What can hang from each mark:
J: D
C: W
U: L W
A: W
D: J N W Z
W: A C D P U
Z: D
L: U
N: D
P: W
X: D

Every row comes from one small tree of marks. The marks that hang from a mark follow it in brackets, in alphabetical order. Every link used is in the known rows. Which tree was each row made from?
In the rows, zero is written as 128.
Known rows:
X{D{W{C} Z}}: [129 102 132 143 111 135 146 114 116 126 114 143 119 112 148 130 102 115
 145 123 120 129 134 130 125 123 133 150 107 136 115 102]
D{N W{A P} Z}: [106  89 116 209 147 134 137 112 138 137 147 126 116 116 124 135 121  84
 150 130 106 108 134 142 129 148 146 154 114 178 104  87]
Z{D}: [135 142 125 136  95 127 123 135 121 132 101 128 116 118 128 117 125 134
 131 126 144 115 128 140 111 115 133 131 133 134 125 138]
U{L}: [122 115 129 122 114  99 128 138 119 133 120 114 121 141 135 134 133 168
 134 125 159 132 133 128 126 118 118 134 133 135 129 134]
N{D{J Z}}: [120  87 128 130 134 143 126 122 127 142 102 150 120 137 132 131 139  41
 147 110 112 101 130 129 119 105 145 140 120 144 119 104]
W{A}: [129 119 128 135 138 142 118 129 126 124 159 122 120 141 128 127 107 124
 135 123 119 118 133 137 144 150 127 124 126 127 120 128]
X{D{N W{C U}}}: [144  70 128 148 105 127 141 188 137 123 120 115  88  82 154 134  98  93
 121 136 123 147 113 136 107 145 116 151 110 147 114  99]
P{W{C}}: [139 151 106 133 129 132 134 135 138 123 138 127 112 125 144 137  90  90
 130 119 135 141 132 135 134 145 125 153 116  98 121 127]
N{D{J}}: [132 103 131 130 131 139 128 137 138 140 106 138 129 136 131 127 142  45
 133 120 106 113 119 124 119 113 129 132 124 141 125 115]
Z{D{W{C P U}}}: [141  69 109 193 100 130 134 163 125 118  92 116 117  92 141 125 109  83
 136 139 134 132 123 167 100 127 117 146 118 138 111 105]
U{L W{A D{J}}}: [119 122 102 166 127 104 136 129 115 144 110 101 114 150 144 135 108 151
 131 123 108 122 123 127 130 125 108 134 130 164 114 152]
J{D{Z}}: [122 117 113 123 132 125 127 114 107 136 149 143 131 127 133 132 130 132
 150 133 122 108 148 148 109 110 144 133 122 141 118 108]
J{D{N Z}}: [118 114 107 136 139 117 131 139 121 144 143 133 113 113 137 134 129 114
 140 135 121 104 140 147 100 114 149 144 124 164 113 106]
W{A C P}: [138 112 106 186 151 145 125 152 131 121 152 113 127 145 148 130  88  88
 132 130 101 125 131 144 149 146 112 136 126 132 107 122]
U{L W{A C}}: [123 136 102 171 107 108 130 150 112 122 136 106 111 162 163 138  67 147
 133 133 147 129 127 148 142 139 105 140 119 140 116 149]
W{U}: [136  79 131 125 121 133 118 162 125 119 136 121 110 111 132 133 124 115
 126 129 140 138 125 140 120 134 121 126 125 121 126 116]
W{D{J N} U{L}}: [129  43 103 129 137  89 133 201 134 146  88  87  81 100 144 138 141 120
 114 116 129 134 118 129 104 118 111 143 135 163 112 124]
D{W{A P U} Z}: [117  43 128 194 135 149 124 118 121 122 163 127 114 112 121 137 117  90
 159 129 120 121 140 156 130 151 134 142 111 147 108  80]
C{W{P}}: [125 121 108 178 128 134 139 101 126 136 152 127 162 124 126 126 152 140
 106 139 122 135 134 123 120 119 125 131 140 149 116 123]
W{A C D{N} P}: [141 115  96 188 170 134 135 170 137 136 148  95  98 115 148 126  84  87
 115 125  67 120 118 138 129 158 108 144 135 159  95 125]
D{Z}: [118 110 124 131 130 132 126 115 117 130 125 140 123 127 128 132 125 125
 141 119 135 114 138 133 131 117 143 137 124 130 122 115]
N{D{J W Z}}: [109  71 132 141 130 140 141  94 132 139  93 154 131 123 121 131 147  34
 155 116 114 103 128 135 113 116 152 145 105 151 120  89]
A{W{D{J N} P}}: [130 122  91 178 169 117 145 151 148 137 112 108 121  97 140 129 143  93
  94 134  50 121 114 113 113 134 121 150 127 192 116 152]
X{D}: [143 143 148 125 105 133 128 129 122 134 140 134 116 122 140 127 126 150
 128 128 110 137 128 107 125 120 116 129 133 138 128 129]
J{D{W Z}}: [112 101 118 136 128 120 143  84 111 136 140 146 144 116 119 132 140 126
 163 138 122 109 149 153 100 120 153 138 107 147 119  91]
A{W{C D P}}: [146 145  99 160 157 130 143 136 122 115 145 114 129 108 147 123 100 127
  99 134  64 132 119 134 121 150 105 144 124 147 117 157]
D{J W{P U} Z}: [113  18 110 194 141 134 137 134 134 130  89 129 135 105 129 143 157  56
 151 129 118 127 134 141 122 111 138 148 109 155 113  79]
N{D{W Z}}: [115 106 150 135 119 143 139  78 120 133 134 157 121 118 112 126 128  75
 157 120 124 107 130 144 105 131 148 142 108 141 124  86]
U{L W{C P}}: [124 149  98 210 106  98 140 147 116 131 107 108 131 151 164 141 101 136
 130 146 138 144 124 135 127 111  96 151 130 160 119 138]
X{D{J N Z}}: [123  92 119 146 125 125 132 159 138 149  92 133 102 114 152 135 139  91
 128 117 105 115 129 101 126  96 141 151 125 173 113 114]
L{U}: [122 106 108 152 128 137 122 120 135 137 119 134 131 114 147 128 127 152
 133 130 134 120 135 128 129 111 127 142 127 122 128 115]
P{W}: [132 161 127 128 122 130 129 111 139 132 151 132 117 122 124 137 121 115
 135 121 135 138 135 125 126 140 130 145 123 112 129 123]
P{W{D U}}: [147 119 126 115 128 134 127 133 125 132 168 117  86  88 122 135 107 121
 126 115 117 149 127 135 105 153 115 141 129 106 121 118]
X{D{Z}}: [131 124 146 128 107 139 126 116 111 136 138 145 111 121 140 130 124 146
 139 119 118 124 138 113 126 109 132 138 128 141 122 115]
W{A U}: [138  70 132 133 130 148 109 165 125 115 170 115 101 124 131 132 102 113
 135 125 132 128 131 149 135 157 121 121 123 118 119 116]

Which tree is each row?
[142  93 109 125 105 107 124 181 126 120 142 105  89 120 153 147  94 118
 134 117 179 155 135 149 120 140 107 157 119  98 120 120] -> P{W{C U{L}}}
[108  78 100 150 149 121 133 152 145 143  78 128 112 121 142 137 141  67
 129 117 125 108 129 122 129 105 152 151 120 161 113 113] -> D{J N Z}
[118  82 132 147 115 131 145 102 128 140  87 146 129 116 136 134 147 105
 150 120 113 122 136 110 125 103 144 145 110 157 119 101] -> X{D{J W Z}}
[141  55 109 177 128 121 114 201 119 117 152  91 104 141 158 140  91 118
 136 128 144 139 134 157 137 143  94 140 129 133 106 117] -> W{A C P U{L}}
[143 114  82 169 171 128 146 148 135 121 107 112 139 114 154 127 117  88
 100 130  54 127 119 127 127 134 109 145 119 156 113 156] -> A{W{C D{J} P}}
[114  78 122 159 121 124 148 128 142 147  79 138 112 102 140 136 145  88
 141 122 109 117 128 108 118 107 148 156 112 178 114  97] -> X{D{J N W Z}}
[134  58  94 145 131 113 142 183 131 123 130 112 109  86 147 136 106  79
 131 150 125 130 125 172  89 144 129 146 103 147 110  94] -> J{D{N W{C U}}}
[137 161  97 205 136 125 148 121 116 134 120 115 128 120 152 129  88 118
 115 141  76 140 113 132 117 125  99 143 133 155 112 141] -> U{W{C D P}}
[118 143  91 196 133 136 129 124 133 149 146 114  94 102 153 127  82 152
 119 135  90 112 119 131 122 139 118 150 129 164 112 130] -> L{U{W{A D{N}}}}
[122  88 102 172 165 130 138 113 125 149  95 124 131 121 133 131 148  93
 135 114  78 116 132 118 124  99 130 142 136 160 107 112] -> W{D{J Z} P}
[131  87 137 151 122 141 136 120 138 134 121 128 128 131 134 130 130 105
 146 125  97 124 130 113 140 136 130 132 111 153 117 110] -> X{D{J W{A}}}
[ 99  54 102 173 153 130 138 128 148 138  96 127 113 122 129 136 129  56
 147 118 117  99 132 137 139 139 160 151 103 168 105  97] -> D{J N W{A} Z}
[148  76  98 177 156 125 135 199 133 131 130  94  90  84 152 132  99  81
 107 131  87 140 110 144 105 143 101 148 135 152 102 112] -> W{C D{N} P U}
[117   4  94 152 138 133 139 155 131 116  71 128 124 107 147 140 118  48
 143 120 139 124 130 156 128 120 142 151  94 124 109  90] -> D{J W{C U} Z}
[124 128  79 248 130 150 124 131 129 132 139 121 134 135 174 134  72 116
 134 146 102 123 129 142 148 125 105 155 121 141 110 119] -> L{U{W{A C P}}}
[122 136  78 240 122 137 133 132 130 136 109 127 143 121 177 136  91 121
 128 150 112 131 124 135 131 102 105 160 124 143 118 118] -> L{U{W{C P}}}
[128  93 103 146 169 128 134 157 144 145 118 102  99 120 134 127 117  85
 117 114  78 110 118 122 131 145 129 135 130 163 104 133] -> W{A D{J N}}
[132 164  86 216 142 116 151 152 129 142 113 104 109 106 157 133  87  97
 103 144  73 137 104 129 109 129 103 155 133 178 107 138] -> U{W{C D{N} P}}
[126 108 108 185 137 147 130 103 126 132 186 120 153 139 127 126 132 138
 112 136 112 127 139 132 135 143 124 126 137 148 108 124] -> C{W{A P}}
[124  46 152 138 117 161 119 116 114 120 175 144  93 113 115 130 104  59
 161 117 128 106 133 165 111 160 140 136 102 132 115  76] -> N{D{W{A U} Z}}
[145  54 112 121 133 117 121 189 107 119 151  88  80 125 152 131  78 148
 128 112 132 134 128 160 126 156  96 132 129 115 105 132] -> W{A C D U{L}}
[124  36  98 139 154 123 131 176 132 141  92 114  84  86 138 135 131  77
 122 111 102 116 121 134 108 117 137 147 125 157 105 108] -> W{D{J N Z} U}
[120  23 107 165 142 132 131 175 154 127 113 107 101 105 131 137 126  53
 135 129 120 122 120 147 128 154 139 140 104 158 110  98] -> D{J N W{A U}}
[117  84 102 174 119 124 135 149 151 140  73 115 107 113 129 123 126  72
 137 126 125  97 123 144 118 134 149 145 113 171 108 120] -> Z{D{J N W{A}}}
[133  56 112 118 121 119 126 134 102 129 185  95 106 117 128 126 117 194
 108 117 144 136 137 146 112 153 109 123 140 133 106 132] -> C{W{A D U{L}}}
[118 123  82 188 134 129 139 108 131 151  79 125 134 109 156 129 123 142
 123 131  90 121 120 116 121  95 118 149 126 149 121 132] -> L{U{W{D{J}}}}
[102  63 111 152 141 125 145  98 133 135  75 141 143 122 125 134 149  80
 150 120 126 114 137 131 130 110 156 143 103 146 119  99] -> D{J W Z}
[132  64 148 183 103 143 132 121 115 132 145 138 113  93 133 137 139 117
 152 134 113 141 134 128 110 120 122 146 119 159 117  80] -> X{D{W{P U} Z}}
[128  52 110 178 114 124 121 148 114 128 187  99 128 134 135 135 132 162
 116 132 155 139 142 145 123 138 107 131 140 148 107 118] -> C{W{A P U{L}}}
[147  88 102 169 135 136 126 183 128  99 152 115 124 106 156 134 101  95
 105 144 105 142 122 151 123 150 106 145 112 137 122 141] -> A{W{C P U}}
[131  32 138 144 128 155 125 143 137 124 136 129 111 119 122 132 123  26
 149 122 115 113 120 153 118 154 130 131 104 139 116  86] -> N{D{J W{A U}}}
[114  96  98 146 149 139 137 104 118 142 176 120 104 108 125 122 110 146
 105 112 108 107 135 136 117 151 146 139 134 158  96 125] -> C{W{A D{N Z}}}
[102  96 118 152 132 119 144 110 137 135 107 135 113 102 122 133 131 100
 141 127 133 113 130 137 116 134 155 152 109 159 117  98] -> D{N W Z}
[139 140 101 173 143 132 135 149 131 108 142 122 141 122 154 129 104 108
 107 142  93 132 125 137 132 142 114 145 115 144 123 152] -> A{W{C P}}
[126  60 110 170 106 110 129 146 114 132 157 105 136 120 135 135 155 168
 109 137 162 150 138 137 108 116 107 136 142 149 115 118] -> C{W{P U{L}}}
